Known rows, with every step that occurs
veve, lazopo, ketiz, siripu, faluzi: [ 1.169  0.619 -3.418  2.698 -1.819 -1.163 -0.775  0.358  1.542 -1.890
 -1.610  0.153  4.588  1.759  1.114  0.240 -1.202 -2.384  2.347 -3.335
 -3.643  3.313  0.067 -0.898  1.842  2.345 -0.242 -1.138  1.887 -1.523
  1.528  5.567 -2.041  3.161  0.830]
siripu, posupa: [-1.215  0.090  0.059  2.643  1.020 -0.377  0.532 -0.676  3.197 -0.321
 -1.161  1.121  2.173  0.782 -1.287 -0.420 -1.790  0.244  2.891 -1.100
 -2.195  0.109  0.084  0.908  0.585  2.015  0.194 -3.941 -0.004 -0.727
 -1.639  1.638 -3.951 -0.062  2.274]
faluzi, siripu, posupa: [ 0.836  2.899 -0.665  3.018  1.677 -0.073  1.176 -2.027  4.111 -0.519
 -1.499 -0.988  2.587  0.853 -0.127  0.823  0.446  0.994  1.492 -2.151
 -1.883  2.735 -2.622  2.566  0.215  2.688 -0.473 -3.741  1.429  1.671
 -0.850  2.788 -1.312 -1.434  0.558]
veve, lazopo, faluzi, siripu: [ 0.738  1.461 -3.950  1.458 -0.652 -0.462 -1.349  0.140  3.077 -0.878
 -0.679 -0.614  3.542  0.651  1.535  1.019  0.512 -0.133  3.568 -3.651
 -1.641  3.745 -1.158  1.876  1.308  3.119 -0.149 -2.644  2.353  0.028
  2.107  5.349 -0.408  1.572 -0.784]
ketiz, lazopo, faluzi, siripu, posupa: [-0.932  1.466 -2.433  1.028  0.274 -1.005 -0.026 -1.067  6.173 -0.839
  0.012 -0.004  2.042  1.731  0.659 -1.927  0.533  1.421  1.714 -2.572
 -4.284  1.927  0.448  1.295 -1.162  3.599  1.684 -1.997  0.725  2.962
 -0.705  5.764 -1.049  0.698  1.861]
veve, lazopo, zodi: [-1.177 -0.743 -1.456  1.398 -1.350 -0.466 -0.712  1.517  0.239 -0.647
 -0.327  0.986  1.966 -1.165 -0.266 -0.322 -2.517 -1.963  3.472 -2.988
 -1.602  0.996 -0.785  1.044  1.830  3.184 -1.141 -2.287  1.712 -0.948
  1.747  2.823 -0.353  1.014 -0.510]
posupa, lazopo, faluzi: [-2.324 -0.125 -3.157  2.318  1.158  3.328  1.343  0.628  3.507 -1.689
  0.860  0.279 -1.058 -0.511 -2.187 -1.354  0.781  0.721  1.737 -0.363
 -1.238  0.909 -0.161  1.143 -0.329  3.503  0.131 -0.911 -1.247 -1.186
  0.151  2.985  1.586  1.885  1.111]
zodi, lazopo: [-1.587 -0.968 -0.376  2.021 -1.840  1.923 -0.528  0.220  0.248  1.296
  0.472 -1.137  1.734 -0.567 -2.848 -0.034 -2.616 -0.117  2.675 -1.148
 -2.157  0.246 -0.478  1.527 -0.593  1.466  0.104 -2.005 -0.254 -0.848
  2.321  0.655 -3.126  1.061 -0.395]
ketiz, lazopo, veve: [-2.016  0.028 -0.709  1.267 -0.957 -0.844 -0.049 -0.136  3.382  0.190
 -0.544  0.073  0.472  1.492 -0.368 -1.806 -0.397  0.550  2.941 -1.667
 -5.410 -1.102  0.569  0.088 -0.790  3.664 -0.189 -0.243  1.794  1.703
 -0.405  2.784 -1.938  1.278  0.051]
siripu, ketiz, lazopo, veve: [-0.175  0.117 -0.717  0.990 -0.508  0.682 -0.168 -0.294  4.911 -2.022
 -0.995 -0.294  0.948  3.251 -0.058 -1.709 -2.374 -0.550  1.119 -0.699
 -6.480  1.151 -0.849  0.116  0.567  2.305 -1.177 -1.206  0.873 -0.243
 -1.719  2.204 -1.303  1.301  0.611]
lazopo, faluzi: [-2.060  0.775 -1.740  0.938  2.791  0.641  0.713  0.542  2.889 -1.052
  0.300  2.112 -0.581  1.520  0.384 -0.471  0.359  0.544  2.568 -1.180
 -2.085  1.047  0.984  1.248  1.501  2.182  0.173 -1.670  0.793  0.150
  0.623  4.497 -0.936  1.714  0.335]
zodi, lazopo, veve: [-1.790 -0.229  0.134  2.501 -0.695  1.829 -0.856  0.282  0.535  1.264
 -0.599  0.168  0.129  0.640 -2.170  0.094 -2.020  0.268  3.935 -1.757
 -3.878 -0.614 -1.027  0.857 -0.374  1.755 -1.117 -1.097  1.141 -1.226
  1.284  0.494 -4.033  1.849 -1.805]
lazopo, ketiz, siripu, posupa: [ 0.103  1.924 -1.267  3.651  1.481 -0.889  1.522 -0.715  2.437 -2.158
 -2.571  1.997  1.566  3.101  0.667 -0.749 -1.089 -1.864  0.063 -1.889
 -5.432  1.822  1.019 -1.070  1.507  1.583  0.736 -0.400  0.375 -1.027
 -0.480  5.387 -2.592  2.547  2.581]
posupa, siripu, veve, lazopo, ketiz: [ 1.217  0.682 -2.138  2.507 -0.877  2.330  1.105  0.849  2.946 -0.411
 -1.940  0.663  3.320  0.205 -2.464  0.675  0.253 -0.752  2.775 -2.551
 -4.133  2.629 -2.267  0.129  0.529  2.764 -2.579 -1.481  2.529  0.424
 -0.298  2.211  1.251  1.359  2.764]
siripu, posupa, lazopo: [-1.484 -0.381 -1.257  3.560  0.349  1.513  0.846 -0.500  4.140 -0.978
 -0.660  0.364  1.580 -0.396 -2.781 -1.226 -1.216  0.555  2.345 -0.752
 -1.680  0.297 -0.549  0.909 -0.739  2.878  0.358 -3.409 -1.345 -1.571
 -1.966  1.155 -2.076  0.289  2.806]
faluzi, siripu, veve: [ 0.942  2.596 -0.067  1.494  1.464  1.013  1.586 -1.387  3.070 -0.772
 -1.179 -1.837  3.211  1.643 -0.914  1.383  0.461  0.784  1.395 -2.052
 -3.478  2.843 -4.338  3.007  0.772  2.890 -2.753 -3.063  2.663  2.257
  0.260  2.130  0.672 -1.272  0.049]
lazopo, faluzi, siripu: [-0.553  2.916 -2.143  1.351  3.399  0.709  1.066 -0.614  4.005 -1.279
 -0.291  0.919  0.013  1.712  1.177  0.346  1.641  1.310  1.758 -2.011
 -2.057  2.803 -0.828  2.222  1.162  2.552 -0.139 -2.035  1.582  1.616
  0.573  5.359  0.299  0.708 -0.372]
faluzi, siripu, posupa, lazopo: [ 0.658  2.611 -1.480  3.615  1.271  1.258  1.446 -1.926  4.861 -1.032
 -1.122 -1.517  2.123  0.088 -1.163  0.274  0.763  1.257  1.066 -1.946
 -1.471  2.835 -3.077  2.575 -0.680  3.153 -0.434 -3.409  0.278  0.965
 -1.043  2.625 -0.081 -1.076  0.927]
zodi, lazopo, ketiz: [-1.073 -0.136 -0.901  2.794 -1.348  2.348 -0.673 -0.417 -0.010  0.275
 -0.468  0.563  1.042  1.123 -1.448 -0.371 -3.186 -1.091  2.160 -0.967
 -3.883  0.871 -0.290  0.708 -0.107  1.081 -0.066 -0.973 -1.200 -2.261
  2.205  2.236 -3.043  2.159  0.266]

Rows
[ 0.752  0.827 -2.638  1.950 -0.106  2.388  1.436  0.552  5.829 -1.294
 -0.975  0.462  0.877  0.584 -1.714 -1.227  0.326  0.065  0.671 -1.451
 -4.208  2.826 -0.505 -0.215 -0.288  2.412 -0.449 -0.785  0.876  1.532
 -1.796  3.076  1.756  1.241  2.962] : posupa, siripu, ketiz, lazopo, faluzi
[ 1.259  1.553 -4.024  1.250 -0.604 -0.220 -1.462 -0.056  4.012 -1.647
 -0.861 -0.724  3.654  1.347  1.646  0.819 -0.175 -0.415  3.057 -3.397
 -2.427  4.444 -1.555  1.724  1.580  2.862 -0.455 -2.714  2.167 -0.516
  1.504  5.295 -0.282  1.647 -0.679] : veve, lazopo, faluzi, siripu, ketiz
[-0.759  1.170 -1.547  2.309  0.504  1.706 -0.831 -0.634  3.526  0.429
 -0.006  0.175  1.709  0.948 -1.134 -0.066 -1.064  1.109  2.721 -2.734
 -2.753  2.486 -1.092  2.101 -0.789  1.622  0.859 -2.856  0.048  0.087
  1.012  3.649 -3.034  1.303  0.147] : zodi, lazopo, faluzi, siripu, posupa
[ 0.085  1.665 -0.815  2.634  1.331 -0.160  1.703 -0.165  1.677 -2.285
 -2.333  1.440  2.004  3.608 -0.021 -0.415 -1.101 -2.014 -0.072 -1.801
 -6.576  1.913 -0.051 -0.794  1.925  1.709 -0.709  0.164  1.430 -0.622
  0.461  4.968 -1.247  2.632  2.277] : lazopo, ketiz, siripu, veve
[-0.607  0.759 -1.340  3.524  0.461 -1.094  1.831  0.154  4.375 -1.353
 -1.349 -0.865  2.963  0.291 -2.377 -1.007  0.304 -0.244 -0.202 -2.645
 -3.396  1.695  0.927 -0.383 -0.011  2.825  1.794 -1.420  1.160  0.700
 -1.005  3.816 -2.068  1.700  2.838] : ketiz, siripu, posupa, lazopo
[-1.962 -0.258 -1.434  1.550 -0.194  2.034 -0.855  0.452  1.722  0.644
  0.721  0.462  0.816  0.477 -1.692 -0.377 -1.700  0.513  3.075 -1.808
 -2.609  1.082  0.210  1.493 -0.260  1.355  0.722 -1.907 -0.341 -0.844
  2.048  2.886 -2.966  2.073 -0.157] : zodi, lazopo, faluzi
[-0.892  1.351 -2.091  0.305  0.256 -0.342  0.117 -0.744  5.594 -0.916
  0.200 -0.290  2.322  2.139  0.304 -1.665  0.601  1.336  1.705 -2.511
 -5.193  1.954 -0.510  1.531 -0.971  3.692  0.696 -1.715  1.489  3.361
 -0.151  5.426 -0.102  0.664  1.686] : ketiz, lazopo, faluzi, siripu, veve
[-0.774  0.444 -2.847  3.902  0.428  2.613  2.048  0.175  2.716 -2.796
 -0.304  0.205  0.495  0.700 -2.059 -1.612 -0.076 -1.022 -0.114 -0.770
 -3.199  1.852 -0.171 -0.806 -0.003  2.932 -0.070  0.275 -1.196 -1.632
 -0.377  3.913  0.858  2.793  2.284] : posupa, lazopo, ketiz, siripu, faluzi
[-0.331  2.759 -1.525  0.911  3.631  1.041  1.107 -0.594  4.495 -1.501
 -0.560  0.910  1.154  2.576  0.600  0.449  1.361  1.343  2.010 -2.400
 -3.528  3.006 -2.105  2.347  1.224  2.550 -1.173 -2.574  2.171  1.739
 -0.051  5.075  0.363  0.589  0.428] : lazopo, faluzi, siripu, veve
[-1.111  0.714 -0.735  3.456  1.157 -1.027  2.079  0.715  4.117 -1.644
 -1.254  0.325  1.919 -0.005 -2.341 -1.664 -0.299 -0.724 -0.232 -2.915
 -3.592  1.410  0.784 -0.392  0.206  2.932  1.550 -1.328  1.155  0.902
 -1.411  3.977 -1.608  1.602  2.921] : ketiz, siripu, posupa, lazopo, zodi
[ 0.050  1.720 -1.403  3.139  1.837 -0.302  1.843 -0.233  1.821 -2.597
 -1.562  1.958  1.620  3.305  0.682 -0.728 -0.755 -1.988 -0.072 -1.748
 -4.856  2.099  0.867 -1.602  1.989  1.454 -0.262  0.022  0.745 -0.401
 -0.202  5.778 -1.958  2.938  2.061] : lazopo, ketiz, siripu, faluzi
[ 1.145  0.714 -3.448  2.614 -2.213 -1.330 -0.837  0.340  1.175 -1.502
 -1.898 -0.350  4.108  1.356  0.995  0.358 -1.081 -2.486  2.030 -3.283
 -3.673  3.067  0.219 -0.410  1.823  2.477  0.068 -0.598  1.778 -1.695
  2.288  5.289 -1.447  3.024  0.579] : veve, lazopo, ketiz, siripu
[-0.178  0.753  0.165  1.376  0.655 -1.344  2.132  0.803  2.572 -1.221
 -1.361 -1.223  3.945  1.747 -2.246  0.076  0.005 -0.780  0.102 -2.833
 -5.329  1.701 -0.468  0.112  1.298  2.389 -0.644 -1.151  3.523  1.961
  0.356  3.364 -1.361  1.550  1.929] : ketiz, siripu, veve
[-1.654  0.063 -2.014  3.249  1.531  1.611  0.652 -0.414  5.193 -1.432
 -0.442  1.505  0.954  0.332 -1.947 -1.494 -0.530  0.924  2.600 -1.137
 -1.932  0.780 -0.061  0.917 -0.424  2.844  0.910 -3.399 -1.363 -1.470
 -2.236  2.844 -1.957  1.080  2.980] : siripu, posupa, lazopo, faluzi
[-1.071  0.154 -1.714  4.124  0.681  1.848  0.681 -0.955  3.948 -1.681
 -1.329  1.580  1.048  0.838 -1.807 -1.418 -1.653 -0.123  1.918 -0.613
 -2.781  0.645 -0.379  0.403 -0.465  2.577  0.332 -2.651 -2.048 -2.515
 -2.137  2.312 -2.028  1.075  3.285] : siripu, posupa, lazopo, ketiz
[ 1.832  2.364 -1.215  1.440 -0.064  0.540  0.391 -1.105  3.186 -0.824
 -1.426 -2.403  4.788  1.298 -0.381  1.811  0.254  0.352  2.113 -3.075
 -3.429  3.621 -4.646  2.987  0.779  3.237 -2.710 -3.358  3.198  1.775
  1.055  2.748  0.526 -0.755 -0.146] : faluzi, siripu, veve, lazopo
[-1.032  1.333 -2.539  0.693  0.131 -0.633  0.249 -0.763  5.246 -0.696
  0.372 -0.384  1.461  1.528  0.681 -1.792  0.880  1.243  1.426 -2.257
 -4.106  1.875  0.404  1.392 -0.915  3.713  1.413 -1.243  1.085  3.291
  0.232  5.694 -0.063  0.841  1.132] : ketiz, lazopo, faluzi, siripu
[-0.698  1.428 -3.464  2.545  1.648  3.693  1.428 -0.197  5.255 -2.582
  0.348 -0.598 -0.459  0.309 -1.468 -0.937  0.995  0.940  0.634 -0.842
 -1.955  2.974 -1.945  1.819 -0.303  3.357 -0.350 -1.367 -0.950 -0.708
 -0.439  3.675  2.603  1.223  0.772] : posupa, lazopo, faluzi, siripu, ketiz
[ 0.629  0.229 -3.285  2.374 -2.169 -0.257 -1.422  0.141  0.564 -1.059
 -1.497  0.107  3.306  1.074  1.065  0.424 -1.894 -2.243  3.285 -2.124
 -2.926  2.247 -0.358  0.278  1.774  2.444 -0.795 -1.405  0.894 -2.534
  2.246  3.934 -1.423  2.335  0.030] : veve, lazopo, ketiz
[-0.350  0.803 -0.635  2.196  1.311 -1.463  2.280  0.716  2.665 -1.603
 -0.143 -0.407  3.463  1.330 -1.369 -0.363  0.433 -0.595  0.155 -2.673
 -2.934  2.059  0.926 -1.209  1.421  1.973  0.268 -1.284  2.747  2.159
 -0.480  4.534 -2.445  1.864  1.620] : ketiz, siripu, faluzi
[ 0.267  0.497 -1.548  2.036 -0.305  2.465  1.850  0.807  4.856 -1.248
 -0.898  0.787  0.287 -0.214 -2.178 -1.647 -0.633 -0.646  0.393 -1.308
 -4.100  2.139 -0.851 -0.121 -0.201  2.666 -1.050 -0.810  0.817  1.634
 -1.993  2.197  2.087  0.613  2.780] : posupa, siripu, ketiz, lazopo, zodi
[-1.288  1.353 -3.464  2.718  1.569  3.393  1.593 -0.170  4.357 -1.873
  0.488 -0.456 -0.624 -0.409 -1.602 -0.878  1.660  1.220  1.197 -1.021
 -1.222  2.302 -1.443  1.863 -0.520  3.768 -0.046 -1.170 -0.700 -0.138
  0.189  3.666  2.406  1.131  0.595] : posupa, lazopo, faluzi, siripu
[-0.046  1.744 -1.356  3.016  1.173 -0.477  1.725 -0.234  1.272 -2.093
 -2.155  1.370  0.860  2.753  0.582 -0.528 -0.691 -2.169 -0.339 -1.512
 -5.090  1.746  1.192 -0.744  1.725  1.726  0.271  0.666  0.768 -0.770
  0.878  5.268 -1.201  2.732  1.471] : lazopo, ketiz, siripu
[-0.320  1.195 -1.708  1.710  0.343  2.376 -0.757 -0.363  3.492 -0.293
  0.111 -0.349  1.389  1.437 -0.869 -0.046 -1.459  0.655  1.926 -2.244
 -3.371  3.067 -1.608  2.193 -0.295  1.411  0.302 -2.237  0.085 -0.128
  1.377  3.526 -1.982  1.531 -0.368] : zodi, lazopo, faluzi, siripu, ketiz
[-0.770  0.436 -2.447  3.465  0.101  2.747  2.065  0.053  2.687 -2.604
 -0.972 -0.202  0.787  0.894 -2.502 -1.317 -0.240 -1.068 -0.150 -0.778
 -4.275  1.643 -0.839 -0.117 -0.115  3.191 -0.506  0.320 -0.849 -1.740
  0.063  3.319  1.362  2.512  2.338] : posupa, lazopo, ketiz, siripu, veve
[-0.634  1.124 -0.990  3.742  1.037 -1.215  1.679  0.171  4.538 -1.345
 -1.844 -0.212  2.104  0.871 -2.113 -0.966  0.538 -0.173  0.460 -2.899
 -4.252  1.257  0.700 -0.700  0.056  2.978  1.296 -1.033  1.867  0.529
 -1.563  3.773 -2.585  2.120  2.235] : ketiz, siripu, posupa, lazopo, veve
[ 0.373 -0.163 -1.161  1.086 -1.087  0.777 -0.555  0.272  1.557 -1.335
 -1.619  0.241  4.875  2.558 -0.857  0.683 -2.251 -1.424  3.467 -2.234
 -5.474  1.988 -2.678  0.901  1.818  2.368 -2.908 -2.699  2.079 -1.538
  0.849  2.516 -1.169  1.500  1.581] : siripu, veve, lazopo, ketiz
[ 0.964  0.815 -1.632  2.496  0.228  2.992  1.958  0.712  3.919 -0.996
 -1.317  0.065  0.675 -0.069 -2.363 -0.051  0.007 -0.482  0.690 -0.750
 -2.827  2.541 -1.236  0.197  0.577  1.903 -1.651 -1.164  1.019  0.392
 -1.418  1.289  1.630  0.686  2.068] : posupa, siripu, ketiz
[ 0.048 -0.751 -0.834  0.561 -1.527  0.478 -0.507  0.641  1.753 -0.588
 -0.943 -0.931  5.293  1.384 -1.832  0.903 -1.842 -0.749  3.905 -2.455
 -4.399  1.539 -2.839  1.547  1.385  2.726 -2.904 -3.417  2.693 -0.590
  1.035  1.380 -1.193  0.826  1.233] : siripu, veve, lazopo
[ 0.893  1.501 -3.827  1.851 -0.373 -0.741 -1.537 -0.236  4.059 -1.027
 -1.048 -0.101  3.978  0.817  1.427  0.785  0.211  0.062  3.774 -3.928
 -1.853  3.812 -1.142  1.738  1.148  3.030  0.115 -3.289  2.125 -0.208
  1.169  5.425 -1.286  1.439 -0.077] : veve, lazopo, faluzi, siripu, posupa
[ 1.176  2.298 -0.595  1.418  0.607  0.560  0.678 -0.761  2.863 -1.026
 -1.274 -1.215  3.777  0.953 -0.423  1.191 -0.271  0.022  1.984 -3.260
 -3.538  3.379 -4.782  2.970  1.161  3.376 -2.931 -3.334  3.191  1.851
  0.576  2.871  1.005 -0.938 -0.151] : faluzi, siripu, veve, lazopo, zodi
[-0.387  0.340 -0.676  2.725 -1.190  1.500 -0.164 -0.030  0.895 -0.264
 -1.127  0.058  2.589  2.031 -1.942 -0.354 -2.735 -1.234  1.249 -2.267
 -5.708  1.750 -0.582  0.199 -0.017  1.163  0.114 -0.591  0.176 -1.267
  1.868  3.212 -3.197  2.741  1.113] : zodi, lazopo, ketiz, siripu, veve
[ 2.075  2.800 -1.470  1.822  0.260  0.659  0.380 -1.334  3.008 -1.217
 -1.872 -1.588  4.444  2.091  0.175  1.601  0.036 -0.190  1.854 -3.018
 -4.192  3.973 -4.550  2.572  0.979  2.919 -2.751 -2.883  2.733  1.079
  0.884  3.504  0.630 -0.266  0.105] : faluzi, siripu, veve, lazopo, ketiz
